Each row was made from one small tree. Brackets hold a mark, then the marks that hang from it, in the order of their numbers. Every link used is in the known rows. Write each row's tree.
Known rows:
[z988 z319 [z912 z602] z952]: [  8 -19   0  -3 -10  24   4   9  -7 -13   2 -52  -1  20  14  30   6   4
 -10]
[z952 [z988 [z912 z602]]]: [ -1 -12   2  -5  11  -3   0  -1  -8  -8   5  -4   3  -5  14  13  -5  -4
 -13]
[z952 z988]: [ -7  -1  -1   9  12 -32   1 -17  -3 -11  -3   7   2  -5  15 -17  -8  -9
  -2]
[z694 z602]: [  6  -2  -3   5  17 -15 -11  -5 -10   8 -17 -18   4  -7  -1  -1  -5  -7
   4]
[z952 [z988 [z694 z602] z912]]: [  5 -24  -5 -16   3  -7  -6   6  -1   7   2   0   3  10  -4 -20  -1   1
   9]
[z912 [z988 [z694 z602] z952]]: [  0   1 -10   2  -8   1  -9  12   5  19  -9 -15 -12   2  -7 -13   4   2
   7]
[z988 [z694 z602] [z912 z523] z952]: [  6 -14  -9 -10  -5  13 -11  17   0  23   0  -5   8   2 -10  -5   4   9
  18]
[z912 z523 [z988 z319 z952]]: [-11  21   1  16  -9  -5  12   0   4  -5  -2 -10 -12   7   3  -8   2   4
   1]
[z602 [z912 z523 [z988 z694 z952]]]: [ -9  14   1  -9  -8   0  -4   8  10  13   5  31  -6  -6  -9 -28   6   5
  -5]
[z912 [z523 z785] z988]: [-11  30   2  29   6 -17   7 -21   6   7   1  29   4 -33  -5  17  -5   0
   6]
[z988 z319 z694 [z912 z523] z952]: [  4 -17  -3  -2 -21  21   6   8   8  -6   9 -17   0  28   2  -6   9  11
  11]
[z602 z694]: [  6  -2   0  10   9 -11  -7   1  -4 -17  -5   2  14  -1   9   7  -7 -14
   3]
[z952 [z988 z319 z694]]: [  1 -13  -4  -2  -8 -12  11 -14   4 -19   0 -11 -14  30  10 -30  -3  -3
   7]
[z602 z694 [z912 z523 [z988 z952]]]: [-10  23   6  -8  -1  -7  -2  17   5   0   5  41  10 -16  -5 -11  -2  -4
  -2]
[z602 [z912 z523]]: [ -4  11   7  -5  17 -15  -5  -9  -6   1  -3  30   7 -16  -5 -15  -3  -5
  -8]
[z912 z602]: [  6   0  -2   8  14   2  -6  -8 -13  -3 -11 -18  -4 -11  11  24  -6 -10
 -14]
[z988 z912]: [  5 -17   4   9   8  -4  -7  -1  -3 -11   3 -15  14   4   9  12   3  -2
  -8]
[z694 [z602 [z912 z523 [z988 z952]]]]: [-10  23   3 -12   8 -12  -6  11  -3  27  -7  21  -1 -22 -16 -20   1   3
  -2]
[z602 z694 [z912 z523 z988]]: [ -7  24  10  -8  10 -11  -2  12   2  -4   3  49   7 -18 -11 -13  -5  -7
  -8]
[z694 [z602 z912]]: [  5  -1   4 -15  20 -15 -12  -2 -11   9 -13   0   6  -8 -10 -12   0  -7
  -6]
[z952 [z988 [z912 z523]]]: [ -9  -1   4   1  12 -20   3  -6  -2  -5   9  25  12  -9   6 -12  -6   1
   2]
[z694 [z602 [z912 [z523 z785]]]]: [ -1  17   2  -8  17 -15  -2 -19  -7  23  -7  33  17 -34 -20   4  -6  -2
  11]
[z988 z319 z694 z912 z952]: [  9 -31  -3  -2 -24  20   3   9   8 -15   8 -40   0  41   9  -1  12   8
   6]
[z785 z523]: [ -9   2   3   6  10 -20  -5  -7  -4  -7 -10 -16  11  -2  11  11   0  -3
   4]

Write each row's tree:
[ -6  16   6   2  12 -16   2 -26  -1   6   3  40  18 -30  -8   7  -4  -3
   4]
[z602 [z912 [z523 z785]]]
[-14  23  -1  20   1 -12   0   0   3   7  -1  10  -4 -17   3  -4  -1   1
  -1]
[z912 z523 [z988 z952]]
[  5   3  -1 -22  11  -2 -11   1  -5  22  -9  26  -1 -10 -21 -28  -2   0
   7]
[z988 [z694 [z602 [z912 z523]]]]
[ -1 -18   6  -2   0 -14  11  -6   0 -27   7 -16   3  26  13 -11   2   1
  -2]
[z952 [z988 z319 z912]]
[ 9 -9 -3 -6  2 28 -6  7 -5  8  4  3 -3 -6 -1 18 -1  4 -5]
[z988 z694 [z912 z523 z602]]
[  7 -28  -5   0 -14  13 -10   9   7  -3   9 -20  10  18   9   3  10   4
   3]
[z988 z694 z912 z952]
[ 13 -20   0  -7 -13  30   4  24  -5 -22   5 -39   9  24  14  35   3  -2
  -3]
[z988 z319 [z912 [z602 z694]] z952]
[ -5  30   2  18  -1   7  19 -18  -1   2  -3   1 -15 -17  -5  33  -6   2
  -2]
[z912 [z523 z785] z602 [z988 z319]]
[ -5  25  -4   6  -1  12   0  19  -4   4  -2  16  -3 -23   3  22  -9  -6
  -2]
[z912 z523 [z602 z694] [z988 z952]]
[  5 -27   1  -8 -12  -1   9  -2   7 -22  10 -14  -4  37   8 -22   4   4
   3]
[z952 [z988 z319 z694 z912]]
[  2 -10  -2 -30   8 -19  -7  -3  -3  12  -5  21  -3   1 -10 -42  -4  -5
   3]
[z952 [z988 [z694 [z602 z912]]]]
[  9  -7  -6   1   1   9  -3  -6   2  22   3  15  15 -14 -19  15   0   8
  24]
[z988 [z694 z602] [z912 [z523 z785]]]
[ 13 -29  -5  -9 -21  37   2  13   0  -9   5 -49  -8  32  10  20   9   6
  -4]
[z988 z319 z694 [z912 z602] z952]
[  5 -23  -3 -13  -1  10  -2   3  -2  -3   8   0  -4   5   9   4  -2  -1
  -7]
[z952 [z988 z694 [z912 z602]]]
[ -7  20   4   0  -3  -4   3 -15  13  13   8  49   1 -23 -18  -6   1   3
   2]
[z602 [z912 [z523 z785] [z988 z694]]]
[  6   2  -1   2  -9  22   6   3   2  -6  -6 -29 -32  19   2   5   2   1
 -13]
[z912 z602 [z988 z319 z694]]
[ -1  -4  -4   9 -23   7   6   4  12 -10   0 -30 -20  29   5 -15   8   4
   1]
[z912 [z988 z319 z694 z952]]
[  6 -17  -8   5 -20   8   3  -4   5 -13  -3 -35 -10  33  10  -9   6   0
   8]
[z988 z319 z694 z952]
[  0   2   3  18   6  -4   3 -18   2   3   9  18  24 -21  -2  29  -1   4
  10]
[z988 [z912 [z523 z785]]]
[-3 -6 -1  8  0  0 -4  5 -1  2  7  0 17 -5  7  8  4  5  3]
[z988 [z912 z523] z952]
[ -4  25   4   9   4   9  12  -1  -6  -2  -8  -9 -26  -5  -1  12  -6   1
 -12]
[z912 z523 z602 [z988 z319]]
[ -2  11  10  -8   7 -10  -5  11   2 -13   1  26   8  -7  -4  -8  -1 -11
 -14]
[z602 z694 [z912 z988]]
[ 12 -12  -1  -8  -7  35   6   7  -4  -4   3 -17 -12  18  -1  14   2   8
  -2]
[z988 z319 z694 [z912 z523 z602]]
[  4  -3  -8  -1 -17   8   2  11   6   8  -9 -36 -21  26  -8 -17   7   5
  10]
[z912 [z988 z319 [z694 z602] z952]]
[-12  29  10   7   8 -17   5 -19   6   9   5  48   8 -35 -13   4  -2   1
  -4]
[z602 [z912 [z523 z785] z988]]
[ -5  12  -3  12   0   4  -2   4  -3   5  -6 -21 -13 -13  11  21  -1  -4
 -17]
[z912 z602 [z988 z952]]
